Known rows, with every step that occurs:
u/g: [  7.6 -22.1 -12.2  10.5 -11.9  12.6  25.9   7.3 -15.8  27.0 -15.8  17.3
  22.2 -20.1  22.8   6.8 -14.1  23.8  -0.2 -14.3  -5.1]
r/z: [  5.3  -5.8   4.4  16.3 -14.3  12.0   6.3  -5.4 -10.0  25.4  -7.1  12.3
  22.9  -2.1   2.7   0.3   2.8   1.6   0.6  -7.3   2.2]
c/g/r/z: [  8.6 -13.7   8.5  18.4  -3.9  -6.4   0.5 -11.9 -10.9  -0.3  11.5  10.2
  10.2   5.9   1.0   4.6  18.2   3.2   7.8 -10.8  -7.2]
u/j/c: [-14.4 -22.1  -1.0   2.3 -19.2  31.2  18.3  14.5 -12.7  20.5 -14.6 -27.9
  31.8  -5.6   9.5  -8.3   4.5   8.6  -6.0 -31.1 -31.0]
c/g/r: [  2.2 -11.0   3.8  16.1   4.0 -20.7  11.6  -5.3  -3.1  -4.4   8.1   6.5
  -1.0   6.5   5.0   0.4   3.4  10.5  -0.7 -17.5 -16.0]
r/j/c: [-28.3  -6.0   6.5  -2.1 -17.4  28.7  11.2  15.0  -1.0  17.2 -17.7  -5.8
  11.1 -14.8   6.9  -1.3   2.0  10.6  -8.2 -13.6 -20.5]
u/j/z/g/c: [-60.9  -7.2   9.0  -6.4   1.6  26.4  41.1  17.9  -8.6  30.5 -25.6   5.0
  14.1  -5.0   6.2   9.7  -7.8  10.5 -29.7 -21.8 -27.5]
j/c/g: [  0.7 -15.3  -2.7  -0.4 -29.0   0.4   4.3   0.0   1.0  10.9  -4.7 -10.4
  13.5  10.0   4.1  -3.6   9.4  -1.6  -6.6 -10.4 -15.1]
r/u: [ -3.3  20.1  -5.1   4.2  -8.6 -25.8  24.6   1.0   2.5  16.8 -10.7  10.9
  22.7  -1.1  13.2 -13.1 -27.4   2.7  -4.5 -17.8   4.3]
r/z/g/j/c: [ -5.4   5.2  29.9  -1.2 -35.7  42.4   4.2  -1.4  -8.1  12.8 -11.6 -11.9
  47.5   3.4   6.2   0.2  15.9   4.2  13.7 -17.5  13.9]
u/g/c: [-18.0 -19.5 -19.6  -1.9 -24.9  17.4  31.6  12.9 -25.9  37.7 -25.4   7.5
  31.7 -14.7  29.2   9.0 -13.9  17.9  -1.9 -16.8 -14.7]
c/g/z: [ -6.1   4.8 -10.1  15.5  -5.4 -26.1  -3.9  -4.3  11.8   5.3  -0.4  25.7
  11.6  -0.2   3.4   3.5 -12.2  -4.2   1.8  -1.2 -11.5]
j/c/g/r: [  2.4 -15.6   0.2   5.4  -8.5   0.6   7.5  -5.7   0.2 -10.1  10.7 -12.0
   7.2   6.4   1.6  -4.4  13.1   5.8   4.3 -26.4 -22.3]
u/r: [  4.5  10.0 -10.2  16.6 -16.3   1.4  14.5   2.1   8.3   9.3  -6.4   7.9
  12.6  -8.3   7.3 -13.3 -14.0   7.5   7.5 -23.2   1.4]
z/g: [-12.9  11.2  21.5   4.9   2.6  12.6  27.5   0.1   7.1  15.9 -10.8  12.0
   4.7  -6.5   7.3  -3.1 -18.4  13.7 -12.7 -11.7   1.4]
g/j/c: [ -0.7  -2.7   3.2   4.0 -36.2  10.5   5.9   6.5  -9.4  13.0 -15.4 -21.9
  44.0   9.0   8.5  -4.8   5.8   6.4   6.3 -26.6  -2.3]
r/j/z: [-39.4  -6.0   1.7  11.9   8.1   2.4  19.3  12.4   2.2  20.3 -20.2  31.0
 -10.4 -14.3  -3.7  14.0  -6.0  11.3 -28.2  -4.9 -16.7]
j/c: [ -2.5  -7.3  -3.6   4.4 -19.2  18.8  13.3   0.9   0.9  15.7  -7.6 -10.4
  21.0  -1.4   2.8  -7.7  -2.0   3.4  -4.6 -21.7 -13.0]
g/z: [ -7.6  14.6 -10.6  20.4   3.5  -7.7   4.9  -5.3  10.8   8.9  -4.1  24.8
  18.6 -10.5   1.9   0.0 -23.9   2.5   2.3 -12.3 -10.4]
c/g: [  0.4 -11.1   0.8   9.0 -15.2 -20.7   9.3   1.6  -2.4  16.2  -7.3   8.4
   5.3   9.3   6.8   0.6  -0.8   3.6 -11.3  -2.5  -8.5]
u/g/r: [  8.6 -21.7  -9.6  16.6   9.3  12.7  28.4   0.5 -17.1   5.7  -1.1  14.6
  16.4 -21.8  20.7   6.3 -10.3  30.3   8.6 -29.4 -12.9]
u/j: [-13.6 -17.6   1.4  11.9  -6.3   9.9  23.8  15.5 -15.5  25.7 -17.6  -8.6
  23.4  -6.4  13.5  -3.8  -5.7  13.6 -11.0 -22.6 -23.7]

Rows:
[-12.2  -4.1  -0.9  17.7 -10.4 -17.0  14.2   4.3  -6.9  16.5 -18.4  16.6
  22.9   9.4  -2.3  11.3  -2.4   7.8 -14.4 -17.6   0.5] : g/j/z
[-19.6   5.9 -15.9  -6.0 -20.9 -13.8   3.6   7.3   6.6   0.9  -4.0  -5.3
  42.8  -4.1  13.0 -11.1  -8.6 -10.8  11.4 -22.5 -24.3] : r/u/j/c/g/z
[-26.1 -14.7   8.0  -6.1 -26.7  10.8   3.4  15.3  -0.1  12.0 -14.3  -5.0
   3.7  -4.7   7.3   3.1  13.6   3.3  -8.5  -2.8 -22.5] : r/j/c/g
[-38.1  -4.8   5.6  18.5  28.0   3.4  21.9   6.9   1.3  -1.4  -4.7  28.7
 -15.9 -17.3  -6.6  14.3  -2.9  19.6 -18.2 -19.9 -24.2] : g/r/j/z
[-5.4  6.9 26.1  7.8 -5.8 28.6 15.5 -6.3 -0.2 20.2 -6.7 17.3 15.0 -7.0
  3.9  1.0 -2.8  6.8 -2.7 -4.5 10.2] : r/z/g
[-23.2 -10.7  -5.6   8.1  15.1 -35.2  27.2   6.0  -5.1  -5.0   2.5  12.7
   9.3   2.1   3.9   0.5  -0.8   5.2 -12.1 -29.3 -25.0] : c/g/r/u/j/z
[-36.5  12.5  35.0   6.1  23.1  23.2  28.4   8.7   4.8  -4.0  -4.9  15.4
 -11.0 -22.3  10.0   4.2 -10.5  27.5  -5.5 -19.1 -14.5] : z/g/r/j
[-38.0  12.2  14.4  -7.8 -10.6  17.7  32.6   6.1  -1.5  27.4 -19.7   3.5
  14.7  -1.0  13.6   0.3 -18.6   8.9 -12.8 -13.0  -8.4] : z/g/c
[ -5.8   0.5 -13.2   5.8 -18.6  -4.5  -8.2  -5.6  14.1   0.0   2.6   6.6
  21.2   0.4  -0.5  -1.6  -1.4  -8.6   6.9  -9.2 -18.1] : j/c/g/z
[-25.0 -22.2  -4.7  15.7   6.2   4.6  26.2  13.1  -9.5  23.2 -16.7   9.6
  11.0  -5.2  -1.3   7.0  -2.7  10.4 -26.8 -22.2 -27.3] : u/j/z
[-23.1  28.8  11.8   5.4  32.5 -13.3  39.8  -9.5  17.9 -10.1   5.8  32.9
  -1.9  -7.1  -2.6  -2.2 -25.6  13.0 -12.6 -29.8   0.3] : j/z/g/r/u
[-22.6   6.7  16.4  14.9  34.2   8.4  33.0  -7.7  13.2  -6.5   6.1  28.4
 -13.4  -7.7  -8.4   7.6 -11.5  18.6 -17.7 -25.7  -9.4] : j/z/g/r
[-10.0  10.9  24.7  11.3  21.6  13.6  30.1  -5.4   6.9  -5.3   4.8  10.6
  -1.2  -8.3   5.9  -2.7 -14.5  21.6  -2.9 -26.7  -7.3] : z/g/r
[-17.1 -20.3   0.7  11.4  10.8  21.8  27.0  15.2 -18.8   6.1 -10.4  19.7
   6.0 -35.3  25.5  13.9  -5.8  37.6   6.5 -21.0 -20.4] : u/g/r/j
[ 10.6   6.0  -5.4  19.6 -24.2  17.9   2.6  -5.0   0.5  13.6  -2.1  11.8
  22.7  -8.5   3.0  -9.6   1.7  -0.4  16.2 -16.0  10.5] : u/r/z
[  9.2 -19.3   5.7   8.8 -16.4  17.4  -4.6 -12.3  -7.6  -5.3  14.3  -7.4
  19.3   5.9  -2.0  -0.8  29.6  -1.4  13.1 -18.5 -12.4] : j/c/g/r/z
[  7.3 -23.5  -8.6   0.9 -40.8  25.4  13.8  11.7 -23.6  18.9 -21.1 -11.3
  54.6  -9.7  25.5   5.9   4.9  20.1  15.3 -27.5  -0.1] : u/g/j/c
[  1.3  11.5  -2.0   6.4   2.4 -43.0  18.9  -5.4   2.2  -8.6   7.8   9.5
  10.4   7.5  11.5  -9.3 -11.4   3.9   4.3 -21.1  -5.2] : c/g/r/u
[-11.9  13.8  28.7   5.3 -15.5   3.1  20.6   6.0  -3.4  13.2 -17.9   1.2
  28.2   3.6  13.5   0.9 -10.3  15.9  -1.0 -16.2  11.7] : z/g/j
[-24.4   5.8  13.9   8.4  13.8   8.7  30.9  -2.3  14.2  14.7  -9.0  31.4
  -7.2  -5.5  -6.6   7.3 -15.3   9.9 -28.0 -10.4  -2.1] : j/z/g
[  6.3  -1.1 -13.1  -8.5 -42.7   4.8  20.7  11.7 -17.9  16.1 -21.8  -8.1
  65.4  -8.9  32.3  -4.8  -9.7  14.1  20.3 -31.3   9.4] : r/u/g/j/c
[-11.3   9.6  25.2  -4.5 -27.3  26.4  15.7   4.9   0.4   8.5 -15.6 -16.5
  36.7   3.3  10.6  -4.0   1.0  11.4   4.1 -24.8   4.6] : z/g/j/c
[-33.9   6.0  -7.7  14.9  -1.0   6.7  15.5  13.1  12.9   7.8 -15.3  31.3
  -9.8 -20.7  -3.3   4.2  -7.4   9.4 -11.7 -15.0  -8.5] : u/r/j/z
[  1.0  -6.8   8.1   9.6 -32.9 -30.4   2.3   6.9 -13.3  13.0 -15.6  -1.6
  28.5  19.0  13.8   4.1   7.4   4.9   0.2  -7.6   2.7] : c/g/j
[  0.2  18.3  17.5  10.6 -15.8  32.9  12.2  -5.3  10.2   8.7  -2.2  17.6
  15.2 -12.4   5.5  -8.4  -3.5   4.4  14.0 -13.9  18.7] : u/r/z/g
[-10.2  -5.0   2.0   5.0   2.4 -30.3  24.5   8.5 -11.8  -4.2   0.7  -6.7
  21.7   2.2  18.7 -10.0  -3.6   8.3   3.3 -29.8 -23.1] : c/g/r/u/j
[-26.7  -5.8   9.3   4.6   3.6  28.9  14.2   8.5  -2.3  -4.0  -3.0  -8.9
   4.8 -18.3   4.0  -1.3   6.0  17.2   2.6 -29.4 -28.9] : g/r/j/c
[-26.4  13.6 -12.1   2.9 -26.7  11.5 -13.8   8.9  23.4 -11.0  -2.4  12.5
  10.9 -19.5   5.0  -3.0   1.7  -4.5  20.5 -10.8 -17.1] : u/r/j/c/g/z
[-24.8  20.5   9.2  -1.8 -30.2  38.1  17.2  -0.5   1.0  19.4 -11.3   7.8
  25.3  -8.0  11.8  -6.3  -3.3  -0.1  12.4 -15.8   9.3] : u/r/z/g/c
